Each row was made from one walk, in order. Every step used is in the known rows, and no mark comes twice. Write each row's walk.
In the rows, 128 means zero.
Known rows
lukab-nazur-siliril: [132 134 126 132 136 115 145 114 143 113 130 116  86 129 126 124 153 155
 107  96 127 120 126  66 171 126 147 140 119 134 162 105 120 117 113 117
 113 113 134 131 143 137 142 110 148 123 134 133 125 145 130]
lukab-nazur-vilatu-gatet-tomoz-vegop-dutef: [119 105 125 150 107 151 135 144 120 142 124 125 144 118 153 117  92  95
 142 115 131 143 132 146 137 133 115  94 118 143 221 143 135 130 153 143
 103 140 131 108 126 120 122 159 149 120 154 135 118 126 130]
vilatu-nazur-mopir-vegop-tomoz-rese-lukab: [144 172 124 150 133 104 122  92 134 119 119 121  91 131 135 119 135 128
 109 131 113 113 103 107 171 116 125 103 130 142 160 148 140 144 149 126
 115 114  75 140 122 159 121 152 137 138 172 139 144 124 117]
rese-tomoz-gatet: [117 137 131 123 133 136 123 117 133 120 130 128 133 134 120 124 115 148
 130 128 129 128 130 139 123 141 135 131 134 126 113 122 124 124 134 119
 136 135 136 128 120 128 140 116 147 135 104 130 126 130 135]
vorado-rese: [134 126 131 125 142 117 126 117 131 122 127 125 116 142 107 128 134 140
 121 125 130 113 126 103 155 119 143 146 136 114  81 111 134 123 124 116
 123 112 114 130 138 131 130 102 120 140 135 117 124 133 129]
vilatu-nazur-mopir-vegop-dutef-gatet-tomoz: [126 133 126 139 125 141 136 128 107 160 126 120 149 118 151 121 139 107
 124 126 124 101 124 121 138  94  91  95 139 166 252 144 134 149 143 141
 105 136 120 115 122 130 125 176 152 109 171 128 142 128 125]
nazur-vilatu-vegop-mopir: [126 123 136 141 123 144 149 125 136 129 124 132  73 129 150 118 100 123
 129 132 130 157 118 117 126 102 127 130 115 148 168 117 127 132 142 141
 106 121 153 121 108 131 135 149 125 139 135 142 119 124 131]
vorado-rese-tomoz-vegop-dutef: [120 130 129 123 116 126 117 128 142 129 122 140 140 144 128 122 115 116
 130 126 144 115 125 142 156 141 129 125 126 110 101 135 137 121 142 127
 124 133 100 130 116 128 127 103 142 145 129 120 119 135 130]
gatet-moga-vegop-dutef: [120 114 138  89 120 154 129 162 122 143 144 133 146 120 136 151 127 108
 130 128 133 143 135 133 102 113 117 141 120 123 140 129 124 118 114 143
 124 131 145 117 131 114 122 147 134 108 141 130 133 142 125]
mopir-vegop-tomoz-gatet-moga: [118 120 137 116 113 165 125 131 112 126 148 117 157 120 136 137 125 100
 138 124 127 135 125 167 119 134 112 119 138 145 177 138 123 129 132 130
 120 137 137 116 120 115 120 150 133 105 160 130 135 131 126]
rese-lukab-nazur-vilatu-vegop-dutef-gatet: [126 117 120 133  93 126 137 118 145 142 112 147  99 133 156 113 107 126
 129 115 136 133 126 142 121 122 122 112 109 145 195 147 124 126 148 140
 111 136 141 123 107 126 120 131 137 116 146 133 121 134 138]
vilatu-nazur-mopir: [137 151 125 142 150 117 141 104 134 133 125 123  97 125 130 129 121 143
 106 128 119 118 121  81 144 103 137 133 129 138 168 108 130 129 123 120
 120 120 121 135 137 149 144 151 145 133 132 133 137 130 125]
vilatu-nazur-mopir-vegop-tomoz-rese-vano: [148 145 127 155 154  95 125 114 124 114 108 111  97 125 127 124 137 123
 112 123 117 108 113  96 175 120 127  97 130 131 165 136 131 143 133 126
 122 111  95 147 121 158 119 139 132 135 152 142 129 115 115]
rese-lukab-nazur: [141 154 118 129 125 105 132 109 159 114 125 137 101 138 128 125 114 152
 106 119 124 129 130  97 147 136 153 145 119 123 118 122 125 117 119 112
 127 120 118 146 123 140 133 107 134 132 133 127 122 134 134]
muzos-vano-rese-tomoz-gatet-moga: [127 122 111 118 143 122 126 130 129 114 140 122 167 131 114 124 133 163
 136 154 131 122 134 162  83 153 137 137 124 112  60 118 127 130 121 112
 169 130 141 140 142 124 135 109 109 130  97 125 129 114 130]
lukab-nazur-mopir-vegop-dutef: [132 123 122 120 126 124 146 129 157 120 126 118  94 127 153 127 108 111
 113 105 136 122 125  82 154 130 121 113 116 148 208 132 125 139 121 126
 102 127 125 138 108 139 130 138 151 123 178 133 110 129 133]
muzos-vano: [136 123 130 117 162 116 135 126 136 120 122 115 114 132 117 138 137 158
 124 131 133 129 142 128 119 134 146 155 125 115  98 101 109 124 100 116
 139 122 133 147 145 129 138 102 111 129 101 128 123 134 130]
dutef-vegop-tomoz-gatet-moga-sepi: [113 125 145 123  92 164 124 136  99 139 139 134 177 109 143 149 134  84
 147 122 116 141 143 184  86 130 113 129 140 141 151 130 127 117 123 142
 126 143 158  96 149 104 134 172 119  99 151 125 135 137 127]
gatet-moga-vegop: [125 125 136 104 130 152 132 148 114 137 148 121 132 123 125 146 117 118
 125 133 125 147 131 124  96 108 129 156 128 123 106 123 123 119 118 135
 128 130 148 120 126 122 127 147 129 116 121 126 136 136 126]
mopir-vegop-tomoz-gatet: [118 117 142 124 117 149 128 123 127 120 136 116 127 126 130 132 130 123
 133 114 129 129 125 154 140 141 115 112 135 146 164 140 121 131 129 131
 114 137 115 122 124 125 125 133 140 120 151 135 131 135 127]
nazur-mopir-vegop: [132 140 131 126 150 129 141 113 139 118 132 109  94 132 136 129 109 132
 120 120 130 125 122 101 133 119 131 137 131 146 159 122 117 145 128 123
 110 123 123 139 105 139 135 140 137 131 143 128 124 122 131]
vorado-rese-lukab-nazur-mopir-vegop-dutef: [142 138 108 121 115 104 132 110 166 117 122 136  90 147 148 114  99 122
 106 110 131 103 115  85 175 137 130 111 118 136 150 148 134 140 143 118
 105 117  80 145  93 148 120 120 144 135 194 122 113 125 135]
lukab-nazur-mopir-vegop: [137 134 120 134 136 122 150 114 152 114 127 106  80 130 141 124  99 123
 109 110 127 126 122  76 148 126 134 127 124 148 173 125 124 139 124 117
 106 125 129 140 107 146 136 138 146 131 160 130 113 124 134]
tomoz-vegop: [126 127 140 132 129 123 131 118 132 127 130 132 110 126 125 138 119 127
 127 122 134 139 130 134 132 126 137 147 129 121 120 118 120 124 120 125
 122 140 126 135 131 129 135 122 131 133 113 126 131 134 125]
muzos-vano-rese-lukab: [145 143 111 125 153  82 128 112 156 105 124 132 122 142 111 125 154 199
 119 146 132 117 134 129 113 142 154 152 115 110  38 117 119 132 108 109
 157 115  98 163 145 141 133  85  92 142 103 125 132 122 128]
vano-muzos: [133 127 126 129 160 118 135 124 139 120 125 125 108 131 118 142 133 155
 128 126 135 129 139 120 127 135 142 158 125 118  95  95 109 113 100 109
 140 124 138 148 142 126 140  97 117 127 108 129 118 134 129]
mopir-vegop: [130 124 138 124 143 135 137 122 133 117 135 112 112 134 123 136 120 144
 127 120 135 130 129 124 132 115 136 146 132 137 136 122 118 137 123 121
 114 123 132 138 120 130 128 120 128 126 146 127 124 131 127]
gatet-tomoz: [128 149 131 126 145 136 126 130 113 130 131 113 153 128 120 129 132 136
 126 136 125 128 136 114 141 124 128 140 140 127 136 115 131 126 120 123
 123 122 126 120 139 124 132 128 125 129 122 126 132 133 130]
rese-vano-muzos: [142 124 122 135 175  95 129 133 139 111 114 127 110 134 116 142 127 167
 127 125 136 121 147 116 127 146 151 154 121 106  82  96  98 114  96 106
 152 121 137 167 126 130 134  78 113 123  89 131 109 123 128]
vilatu-gatet-tomoz-rese-lukab-nazur-mopir: [144 170 106 149 134 108 121 115 119 122 126 127 118 129 124 109 107 105
 117 137 102 120 119  94 158 135 127 107 131 135 154 146 144 143 149 118
 128 114 101 130 126 144 125 149 131 139 141 132 131 110 126]
muzos-vano-rese: [139 117 118 126 159  96 137 125 147 109 125 117 120 133 106 132 161 183
 124 142 135 118 136 119 114 136 147 150 120 112  54 105 123 128  98 113
 150 114 118 151 161 136 137  91  91 141 105 127 126 124 126]
vilatu-vegop-dutef: [124 124 135 111 121 139 134 141 129 134 132 135 115 129 129 140 115 115
 132 128 141 134 131 140 136 119 120 138 117 128 175 126 122 122 120 131
 120 131 136 128 136 120 128 120 125 123 142 137 119 141 125]
moga-gatet-tomoz-vegop: [117 121 140 131 127 150 122 144 101 143 140 121 151 121 121 137 122 114
 138 128 128 144 136 131 111 123 118 123 145 133 124 135 128 130 133 140
 111 147 126 104 136 120 129 146 146 127 123 120 142 129 130]
rese-vorado: [132 134 127 114 135 121 120 117 145 118 125 133 126 137 118 126 153 153
 123 130 136 116 128 106 144 122 155 145 135 119 114 111 127 133 113 117
 141 114 134 136 126 126 129  96 116 132 118 114 123 137 126]
tomoz-vegop-mopir: [127 132 142 137 117 125 139 123 141 128 130 150  98 123 142 133 124 109
 119 126 128 147 123 119 139 120 128 135 124 135 141 119 126 126 119 132
 118 135 131 135 119 131 141 139 128 138 124 130 128 128 124]
mopir-vegop-tomoz-gatet-moga-sepi: [116 115 147 116 105 174 127 131 104 131 154 118 177 115 141 152 107 104
 144 118 120 145 131 186 108 132 116 123 137 143 162 134 125 132 131 137
 123 130 156 111 143 107 129 163 127  97 156 121 124 134 128]
moga-vegop-tomoz-gatet: [115 117 143 113 110 150 126 140 123 135 133 126 120 119 124 136 136 122
 128 119 119 139 129 137 126 137 110 115 129 132 123 143 125 112 122 142
 120 144 110 110 134 129 130 144 146 127 119 140 140 143 129]

Write each row's walk
[124 113 140 111 131 138 133 135 140 123 133 123 127 131 135 140 128 132
 130 115 144 126 131 136 137 118 123 132 123 138 169 129 119 137 119 129
 112 125 127 135 123 122 122 119 133 118 165 130 121 137 126] : mopir-vegop-dutef
[120 133 117 124 128 135 123 124 129 116 147 132 172 129 115 123 131 149
 135 147 129 123 124 145  96 139 134 132 130 121  84 123 139 128 134 116
 155 128 143 126 133 123 132 123 123 131 115 124 133 116 129] : vano-rese-tomoz-gatet-moga
[122 126 126 125 130 128 118 112 130 121 128 130 133 145 110 117 111 145
 128 128 128 110 123 129 144 140 137 127 139 116  75 126 136 122 147 115
 135 125 114 124 121 131 133 105 141 145 118 121 123 128 135] : vorado-rese-tomoz-gatet
[131 144 117 170  96 136 138 123 135 132 125 145 116 127 163 100  84 103
 126 130 113 155 119 128 142 126 125  99 116 155 191 150 137 136 166 140
 105 132 117 122  94 134 128 170 143 134 149 137 123 111 131] : rese-lukab-nazur-vilatu-gatet-tomoz-vegop-mopir
[146 147 111 131 121  97 126 105 155 115 122 139 100 149 118 117 115 147
 104 119 122 112 123  87 169 134 154 140 124 114  77 128 136 116 130 108
 124 113  98 143 124 144 127  95 126 140 148 118 118 133 133] : vorado-rese-lukab-nazur
[121 116 142 117 119 125 128 132 138 133 127 144 126 124 136 143 129 115
 131 118 143 134 133 147 137 132 125 134 120 121 154 125 121 122 117 133
 120 141 124 132 133 121 130 122 136 126 133 129 129 139 125] : tomoz-vegop-dutef
[132  97 129 122 147 100 112 165  98 147 107 136 138 118 120 139 168 128
 140 129 127 114 144 140 119 135  99 112 130 110  92 137 115 125 113 139
 149 134 123 133 135 118 111 111 113 116  98 133 127 124 123] : moga-vegop-dutef-gatet-tomoz-rese-vano-muzos
[128 146 118 137 145 118 128 120 150 106 130 119 143 140 107 116 142 172
 125 145 135 117 126 109 127 133 145 139 125 120  63 119 139 127 123 116
 147 112 121 140 137 138 138  97 120 149 107 126 125 121 130] : vano-rese-tomoz
[129 144 123 130 142 126 120 118 138 118 125 120 135 150 108 116 119 147
 123 135 132 111 124 106 152 130 146 141 137 113  67 118 138 122 138 116
 131 113 113 132 120 135 133  95 132 149 119 118 119 131 133] : vorado-rese-tomoz
[125 141 136 136 131 132 126 129 109 135 132 122 145 124 126 131 121 118
 130 133 129 136 133 135 140 127 124 137 138 125 137 126 128 126 128 127
 121 142 118 120 132 124 131 136 130 132 120 125 136 132 126] : gatet-tomoz-vegop
[148 164 116 135 139  80 128  91 154 110 115 134  72 133 128 118 119 132
 102 122 114 123 117  70 159 139 146 127 122 121 110 127 135 133 129 112
 128 114 107 145 120 154 132 122 130 146 136 132 127 119 130] : tomoz-rese-lukab-nazur-mopir
[143 115 110 117 150  92 123 123 155 106 122 128 129 138 108 121 179 192
 124 145 139 106 132 112 126 137 159 145 125 106  49 108 128 141  97 108
 165 110 118 155 150 133 130  73  82 143 103 113 121 125 124] : muzos-vano-rese-vorado
[117 139 127 114 130 153 121 125 118 127 144 128 162 128 126 129 105 126
 134 137 127 134 129 154 101 137 133 137 135 124 124 119 126 124 136 120
 145 135 156 122 117 117 134 132 142 120 110 125 130 127 133] : rese-tomoz-gatet-moga
[120 128 135 122 144 154 122 147 103 137 140 114 158 123 114 135 135 132
 134 132 125 135 138 107 115 119 122 126 146 135 125 124 130 129 124 136
 115 127 135 104 142 119 130 138 140 122 125 120 139 130 133] : moga-gatet-tomoz
[125 139 123 144 128 114 128 117 148 112 130 127 136 136 116 118 130 154
 129 142 139 125 123 134 124 139 142 136 124 117  62 128 138 128 131 120
 143 134 112 142 133 138 136 105 128 155 102 125 129 120 126] : vano-rese-tomoz-vegop
[147 117 127 134 180  75 120 125 129 106 107 129  96 130 103 143 142 158
 128 128 131 120 139 117 139 145 150 147 126  94  50  99 108 120 102 106
 158 113 135 165 139 134 125  74  98 133  93 132 111 117 121] : tomoz-rese-vano-muzos
[123 137 132 133 133 141 125 128 102 146 127 123 163 123 121 125 153 125
 132 132 123 117 136 127 121 116 116 130 149 139 154 124 129 129 123 131
 126 131 139 112 138 115 129 134 126 120 106 120 142 132 132] : dutef-gatet-tomoz
[117 124 121 113 117 142 126 143 122 126 152 129 153 126 115 126 120 146
 133 146 125 132 124 146  81 131 122 131 126 122  56 141 139 125 137 130
 150 138 133 118 127 127 129 139 133 133 107 129 138 120 128] : vano-rese-tomoz-gatet-moga-vegop
[120 132 138 143 117 138 125 126 100 153 126 131 157 120 128 128 141 108
 136 130 127 125 134 151 119 121 111 128 147 138 153 135 126 129 130 136
 124 152 130 113 131 116 129 143 131 123 104 119 145 130 129] : dutef-gatet-tomoz-vegop
[116 126 137 117 105 170 125 153 107 154 138 123 163 114 131 137 159  95
 134 130 120 135 129 142  94 117 106 128 138 139 149 142 127 114 119 152
 125 138 143 103 130 114 122 157 133 104 114 126 149 140 128] : dutef-gatet-moga-vegop-tomoz
[119 111 139 116 122 134 127 132 132 143 122 145 144 123 129 137 165 122
 134 118 137 116 135 137 119 120 118 127 131 135 171 123 120 125 111 137
 126 131 145 122 137 112 128 121 129 111 122 124 136 139 130] : vegop-dutef-gatet
[110 127 133 122 102 155 120 141 120 152 134 146 183 123 144 132 133  89
 144 133 142 129 131 177  93 131 113 126 131 129 169 138 126 122 136 141
 137 151 155 121 111 106 125 138 142 110 113 117 136 131 130] : rese-tomoz-vegop-dutef-gatet-moga
[135 122 120 137 105 121 123 116 138 115 105 117  85 129 133 105 133 115
 129 124 130 133 110 105 173 132 139  99 123 125 143 137 150 132 143 132
 121 113 132 115 131 137 112 115 114 145 153 133 110 133 125] : lukab-nazur-vilatu-vegop-tomoz-rese-vorado
[142 112 118 163 152 112 125 136 107 115 109 110 124 124 119 112 107 126
 135 124 115 130 130 111 148 131 140 100 128 121 143 129 135 140 146 126
 128 107 138 126 127 134 112 128 121 132 128 138 113 104 126] : lukab-nazur-vilatu-gatet-tomoz-rese-vano
[118 120 134 158 130 157 130 130 101 138 130 114 147 124 137 119  97 114
 150 131 126 145 129 161 119 120 124 116 134 141 173 134 128 139 160 140
 112 137 129 109 123 120 125 160 137 130 120 131 132 118 127] : nazur-vilatu-gatet-tomoz-vegop
[120 112 139 105 105 155 136 149 118 143 151 150 115 113 142 139 117 100
 125 132 114 156 123 129  97 111 110 131 125 139 135 131 126 123 125 142
 124 139 153 112 115 120 133 172 135 116 131 135 137 128 126] : tomoz-gatet-moga-vegop-mopir
[126 118 119 126 134 104 128 138 157 116 121 132 145 135 126 123 144 158
 134 143 149 120 135 158 116 157 133 127 109 109  72 129 126 129 116 123
 152 136 106 153 143 131 134  91 115 145 104 130 120 124 127] : muzos-vano-rese-tomoz-vegop-dutef
[124 118 139 120 128 123 112 134 100 147 119 135 166 117 120 130 178 106
 139 130 126 113 132 138 138 120 102 110 144 127 159 134 139 135 124 140
 128 124 134 107 152 111 115 130 116 120 130 124 143 132 124] : vegop-dutef-gatet-tomoz-rese
[140 130 128 150 152  87 115 138 123 108  95 126 105 123 117 134 175 119
 138 128 128 116 143 134 133 149 128 130 132 111  77 120 112 113 102 119
 145 129 111 146 134 132 119  94  96 130 123 141 123 122 119] : dutef-vegop-tomoz-rese-vano-muzos
[126 140 128 139 126 122 121 115 134 123 125 129 126 147 116 118 108 129
 125 132 136 119 121 132 152 136 142 139 134 110  65 129 136 122 146 120
 128 132 102 134 116 136 133 103 139 154 112 117 122 129 130] : vorado-rese-tomoz-vegop
[117 106 143 127 106 131 127 130 129 149 124 152 140 119 138 140 148 106
 137 115 141 124 132 161 119 125 114 124 130 132 169 134 119 123 120 142
 123 150 136 123 133 113 127 129 136 115 117 122 138 138 127] : tomoz-vegop-dutef-gatet
[113  98 141  82 107 156 125 156 113 147 149 143 147 114 136 151 121 107
 135 123 128 143 134 157  94 123 107 127 123 125 148 136 122 119 123 143
 128 146 147 109 131 111 123 155 141 103 140 133 137 139 127] : tomoz-gatet-moga-vegop-dutef
[122 121 141 122 120 158 132 126 103 149 144 134 180 117 128 153 132 117
 139 127 121 136 139 157  82 107 131 153 140 133 133 110 124 127 115 137
 139 124 187 116 151 102 136 151 112  96 106 105 130 131 131] : dutef-gatet-moga-sepi
[118 112 123 135  94 164 139 130 116 134 132 119 118 115 151 121  86  92
 136 120 124 154 122 150 119 139 117 104 118 144 203 135 134 114 147 136
 111 141 161 100 126 122 123 161 139 114 156 142 121 132 135] : lukab-nazur-vilatu-vegop-tomoz-gatet-moga
[132 131 116 141 145 102 132 125 149 111 123 119 133 139 114 120 134 172
 129 148 141 124 132 148 110 153 145 142 118 110  39 123 126 130 119 116
 155 136 108 155 140 139 139  92 111 153  86 125 124 119 128] : muzos-vano-rese-tomoz-vegop
[133 115 123 156 137 131 129 126 105 124 119 105 122 122 122 112 111 114
 137 127 114 137 125 114 144 121 131 105 132 135 155 129 147 140 151 131
 115 111 140 108 143 130 119 149 125 134 145 137 121 116 127] : lukab-nazur-vilatu-gatet-tomoz-rese
[121 116 137 112 118 156 131 147 105 154 142 129 143 119 125 143 142 112
 132 129 123 135 131 135  76 102 117 147 137 134 124 130 123 120 120 144
 130 140 162 112 126 113 125 154 128 106 106 120 146 134 127] : dutef-gatet-moga-vegop
[120 112 142  97 124 139 131 153 135 137 132 132 118 126 130 144 135 131
 125 119 135 136 134 118 124 116 118 136 117 124 128 131 122 119 111 142
 119 131 122 123 133 125 128 131 139 124 131 136 129 145 127] : moga-vegop-dutef
[131 149 128 120 126 112 113 115 115 140 120 137 139 128 144 117 147 107
 131 130 123 104 118 133 138 122  97  98 142 147 180 159 133 159 151 139
 119 128  99 125 103 129 111 149 129 125 155 125 145 116 127] : nazur-mopir-vegop-dutef-gatet-tomoz-rese-lukab
[137 128 116 123 134 105 121 117 154 108 128 136 133 137 107 119 172 178
 124 140 137 107 122  98 140 125 156 139 130 116  71 114 139 138 111 113
 152 109 121 140 140 131 126  87  98 142 120 114 127 125 123] : vano-rese-vorado
[132 126 124 149 105 130 123 129 135 122 116 121  91 129 131 113 117 123
 129 119 109 148 115 122 138 133 129  96 115 135 117 162 141 125 156 146
 113 117 102 115 123 144 114 149 137 136 142 146 132 126 126] : moga-vegop-tomoz-rese-lukab-nazur-vilatu-gatet
[135 109 126 131 160  92 110 147 105 138 102 140 156 120 118 135 173 127
 141 130 131 105 145 145 134 143 111 114 134 108 121 121 115 127 109 126
 155 125 134 141 141 114 113  94 102 114 101 129 123 119 124] : vegop-dutef-gatet-tomoz-rese-vano-muzos
[113 113 134 123  92 156 116 135 110 157 137 150 204 129 139 138 114  88
 147 128 134 120 132 186 106 126 118 128 136 119 113 138 139 124 147 144
 136 136 153 112 133 103 128 138 128 112 123  99 120 131 132] : vorado-rese-tomoz-vegop-dutef-gatet-moga-sepi
[122 119 137 119 104 158 138 153 115 155 142 149 130 115 142 135 147  97
 126 135 117 144 124 121  84  96 106 136 131 148 143 132 127 125 120 152
 124 134 167 112 111 116 130 171 126 110 117 124 143 128 127] : dutef-gatet-moga-vegop-mopir
[122 151 134 143 117 133 133 127 149 125 127 144 115 133 144 118 111 116
 122 135 131 144 121 123 134 129 131 132 123 133 126 126 131 126 135 130
 124 135 130 138 100 134 143 132 143 148 108 131 123 123 129] : rese-tomoz-vegop-mopir
[144 176 112 142 111 102 127 106 143 117 114 129  72 130 135 113 112  98
 108 131 114 129 110  90 176 147 124 108 117 131 151 149 142 126 140 122
 120 122  94 135 123 154 125 134 130 147 147 142 126 125 128] : vilatu-vegop-tomoz-rese-lukab-nazur-mopir
[136 139 119 131 113 111 124 123 123 129 114 130 105 131 143 109  98 119
 128 130 128 140 120 127 158 127 118 103 113 126 162 148 146 132 159 134
 111 121 117 115 125 133 109 135 124 135 168 142 117 127 130] : gatet-tomoz-rese-lukab-nazur-vilatu-vegop-dutef
[136 118 120 134 116 134 127 131 117 127 135 128 101 128 131 123  94 118
 131 128 111 154 117 131 100 112 138 122 117 127 108 149 137 133 160 138
 125 118 140 120 116 134 111 161 128 122 144 135 130 116 124] : tomoz-rese-lukab-nazur-vilatu-gatet-moga-vegop
[124 111 115 106 132 130 129 150 121 125 144 120 150 129 115 129 127 159
 133 151 127 133 132 157  68 145 125 136 120 114  33 134 127 127 126 125
 163 140 131 133 136 129 132 125 117 132  93 128 133 120 130] : muzos-vano-rese-tomoz-gatet-moga-vegop
